Every row comes from one small tree of marks. The marks that hang from a mark follow it in brackets, in the order of their numbers. Every link used is in the known rows. Which tree was each row made from?
Known rows
J725(J35 J111(J769) J460): [ 0.11  0.49 -2.09 -1.51  1.79 -2.36  3.02 -2.04  4.50  3.72  2.25 -2.12
  0.58 -2.45  2.95  1.31 -1.65 -1.33  5.64]
J460(J487 J687): [-1.69 -0.42 -2.25  1.46  2.72  1.87  3.63 -0.97  2.85  2.31  1.28 -1.87
 -6.15  0.41  2.84 -2.86 -1.14 -1.55 -2.72]
J725(J35): [ 0.29  1.12 -1.05  0.21  0.34 -0.78  2.74 -0.87  1.91  3.02 -0.40 -2.29
 -0.87 -0.97  2.20 -0.63 -0.25 -0.29  0.06]
J769(J35 J111(J725)): [ 2.43 -0.45 -1.52 -0.36  1.13 -0.62  3.37 -1.21 -1.36  2.56 -1.54 -2.26
 -2.51 -1.63  0.39 -2.48 -1.59 -1.11  0.12]
J769(J35 J111(J725(J460(J487 J687)))): [ 1.54 -1.19 -1.70 -0.28  2.17 -0.42  3.60 -1.41 -0.60  2.56 -0.11 -2.15
 -3.06 -2.45  1.75 -2.64 -2.83 -1.60  0.45]
J460(J687): [-0.36  0.89 -1.98  2.43  2.25  0.11  3.89 -1.49  1.95  1.94  0.34 -2.00
 -5.42 -1.00  1.76 -1.39 -0.92 -1.37 -0.89]
J769(J35(J725(J111))): [ 0.56  1.45 -1.57  0.98  1.13  1.04  3.46 -2.30 -0.64  3.92 -2.21 -2.58
 -1.42 -0.23  1.51 -2.38 -1.82 -0.92  1.08]
J35(J769): [ 1.06  1.54 -2.53  1.32  1.82 -1.15  3.53 -0.63  2.27  0.52 -0.93 -2.21
 -3.65  0.21  0.02 -0.50 -0.62  0.11 -0.25]
J111(J725(J35)): [ 0.99  0.74 -2.15 -0.31  1.43 -2.55  2.68 -1.60  2.51  2.51  0.18 -2.16
 -3.00 -1.51  2.04 -2.17  0.51  0.61 -0.93]
J35(J725 J769): [ 1.26  3.17 -2.27  1.81  2.95 -1.44  4.10 -0.67  1.94  0.61 -1.44 -2.74
 -3.61  0.09  0.94 -0.74 -2.08  1.26  0.54]
J35(J725(J460(J487 J687)) J769(J111)): [ 0.98  1.99 -2.24  1.29  4.56 -1.55  4.98 -0.25  2.36  0.11  0.55 -2.57
 -4.41 -1.80  2.63 -0.06 -4.66  0.36  1.98]
J687(J460): [-0.76  2.06  0.23  2.02  1.47  0.15  1.37 -2.71  2.26  1.74  1.05 -1.67
 -2.55  0.23  0.57 -0.95  0.32 -0.86  0.53]
J35(J725(J111)): [ 0.38  3.42 -1.38  1.25  2.63  0.02  3.42 -2.40  1.29  2.32 -1.57 -2.40
 -3.13  0.02  1.94 -0.29 -1.06  0.17  1.83]
J111(J725 J769): [ 1.78 -0.20 -2.60 -0.67  3.01 -2.64  1.75 -1.63  3.79  1.83  1.52 -2.11
 -4.06 -0.03 -0.82 -2.73  0.69 -0.42 -0.37]
J725(J111): [ 0.01  1.93 -2.04  0.47  1.40  0.22  3.23 -2.52  1.85  2.51 -1.06 -1.89
 -3.17  0.09  1.27  0.35  0.47 -0.96  1.83]
J769(J35): [ 0.55  0.16 -1.13  1.19  0.46  1.56  2.44 -1.94 -0.90  3.37 -1.86 -2.29
 -1.58  0.06  0.53 -2.73 -0.84 -1.69 -0.74]
J35(J769(J111)): [ 2.01  1.44 -2.25  0.70  1.97 -1.60  4.10  0.11  1.52 -0.05 -1.12 -2.23
 -3.66 -0.50 -0.17  0.38 -1.47  0.00  0.75]

Which tree is each row?
[ 0.16  0.93 -1.81 -0.21  3.15 -0.95  2.22 -3.06  3.52  2.22  1.66 -1.82
 -1.95 -1.17  1.24  1.19 -1.11 -1.97  4.64]  J725(J111(J769) J460)
[ 0.40  1.34 -1.26  1.11  1.75  0.97  3.11 -2.84 -0.48  3.67 -1.51 -2.48
 -1.06 -1.05  2.05 -1.79 -2.49 -1.18  2.07]  J769(J35(J725(J111 J460)))
[ 0.64 -2.27 -3.18 -0.73  3.61 -1.73  2.39 -2.05  3.62  3.12  3.03 -2.20
 -3.62 -1.42  1.16 -4.36 -1.77 -1.63  0.16]  J111(J725(J460(J487 J687)) J769(J35))
[-1.84 -0.05 -2.62 -0.55  2.02 -0.71  4.46 -1.94  4.49  3.95  2.60 -2.00
 -1.84 -2.86  5.70  0.17 -2.55 -1.31  3.45]  J725(J35 J111 J460(J487 J687))
[ 0.48 -1.53 -3.06 -1.38  3.51 -3.27  2.58 -1.16  5.60  2.88  4.03 -2.21
 -3.13 -2.11  2.29 -2.86 -1.39 -0.71  0.75]  J111(J725(J35 J460(J487 J687)) J769)
[ 2.24  1.20 -2.54  0.34  2.73 -2.78  3.95 -0.46  2.02 -0.30 -0.22 -2.17
 -4.09 -1.58  0.39  0.09 -1.70  0.30  1.05]  J35(J769(J111(J725(J460))))
[-1.17 -1.13 -2.99 -0.37  3.28  0.30  3.58 -2.52  3.97  3.62  2.80 -1.97
 -2.92 -1.33  2.83 -1.27 -2.71 -2.72  3.44]  J725(J111(J769(J35)) J460(J487 J687))
[ 0.44  0.35 -2.30  0.37  2.66 -3.06  3.14 -2.20  3.26  2.37  1.86 -2.15
 -3.60 -3.31  3.45 -1.61 -1.09  0.01  0.37]  J111(J725(J35 J460(J687)))
[ 0.76  3.35 -2.68  1.26  3.69 -2.07  4.44 -1.92  2.81  0.89 -0.42 -2.58
 -2.89 -1.30  2.27  0.85 -2.98  0.82  3.79]  J35(J725(J111 J460) J769)
[-0.31 -0.52 -2.46 -0.09  2.55 -1.87  4.69  0.16  3.99  1.87  2.59 -2.24
 -2.24 -3.17  4.45 -0.11 -3.95 -0.63  1.85]  J725(J35(J769(J111)) J460(J487 J687))
[ 1.65 -1.26 -2.46 -0.71  3.11 -2.30  1.53 -2.45  2.69  2.71  1.90 -2.22
 -2.30 -1.45 -0.03 -3.28 -1.09 -1.37  1.04]  J111(J725(J460) J769(J35))
[ 1.36  0.25 -1.34  0.07  3.35 -1.31  3.13 -1.34  1.25  0.79  0.72 -1.89
 -4.95 -2.17  1.75 -0.61 -1.66 -0.92  0.27]  J769(J111(J725(J460(J487 J687))))
[ 2.08  0.72 -0.98 -0.57  2.31 -2.40  2.96 -1.15  1.06  1.20  0.26 -2.03
 -2.76 -2.80  1.73  0.15 -1.41 -0.37  1.38]  J769(J111(J725(J35 J460)))
[ 2.01 -0.70 -1.63  0.10  1.97 -1.00  3.64 -1.59 -0.85  2.46 -0.41 -2.24
 -2.84 -2.95  1.39 -2.14 -2.78 -1.59  1.03]  J769(J35 J111(J725(J460(J687))))
[ 2.25  3.02 -1.99  1.08  3.10 -1.89  4.67  0.06  1.22  0.10 -1.58 -2.70
 -3.52 -0.63  0.71  0.10 -2.90  1.07  1.50]  J35(J725 J769(J111))
[-0.16  2.12 -1.38  0.27  4.07  0.15  2.55 -2.50  2.83  2.35  0.76 -2.31
 -2.67 -0.27  2.41 -0.40 -2.21 -0.67  2.88]  J35(J725(J111(J769) J460(J487)))
[-0.78 -0.47 -2.23 -2.12  2.13 -1.07  2.82 -1.64  5.17  3.91  2.87 -2.06
  0.09 -1.53  3.64  0.33 -1.80 -1.43  4.39]  J725(J35 J111(J769) J460(J487))
[ 1.97  1.00 -0.26  0.66  2.09  0.53  3.28 -1.38 -2.07  2.46 -1.75 -2.57
 -1.12 -1.92  1.35 -1.03 -3.75 -1.43  2.07]  J769(J35(J725(J460)) J111)
[ 1.50  0.42 -3.08  0.33  3.14 -2.37  4.49 -0.15  2.68 -0.03  0.55 -2.19
 -5.05 -1.51  1.21 -0.65 -2.25  0.11  0.39]  J35(J769(J111(J725(J460(J487 J687)))))
[ 1.23  0.29 -0.75  0.69  2.40  0.91  3.85 -1.11 -1.41  2.74 -0.97 -2.51
 -2.06 -1.89  2.18 -1.78 -4.23 -1.63  1.45]  J769(J35(J725(J460(J487 J687))) J111)
[-0.56  2.71 -1.04  0.91  3.75  0.64  2.75 -2.83  1.90  2.14 -0.08 -2.24
 -3.02 -0.53  3.25 -0.09 -2.12 -0.37  2.28]  J35(J725(J111 J460(J487)))
[ 1.79  0.52 -1.35 -0.27  2.48 -2.58  3.63 -1.01  1.43  1.36  0.69 -2.06
 -3.47 -3.29  2.20 -0.11 -1.84 -0.51  1.36]  J769(J111(J725(J35 J460(J687))))
[ 0.12  3.33 -0.95  1.41  3.54 -0.22  2.90 -3.09  1.50  1.95 -0.53 -2.27
 -2.66 -1.17  2.71  0.61 -2.03 -0.28  3.11]  J35(J725(J111 J460))
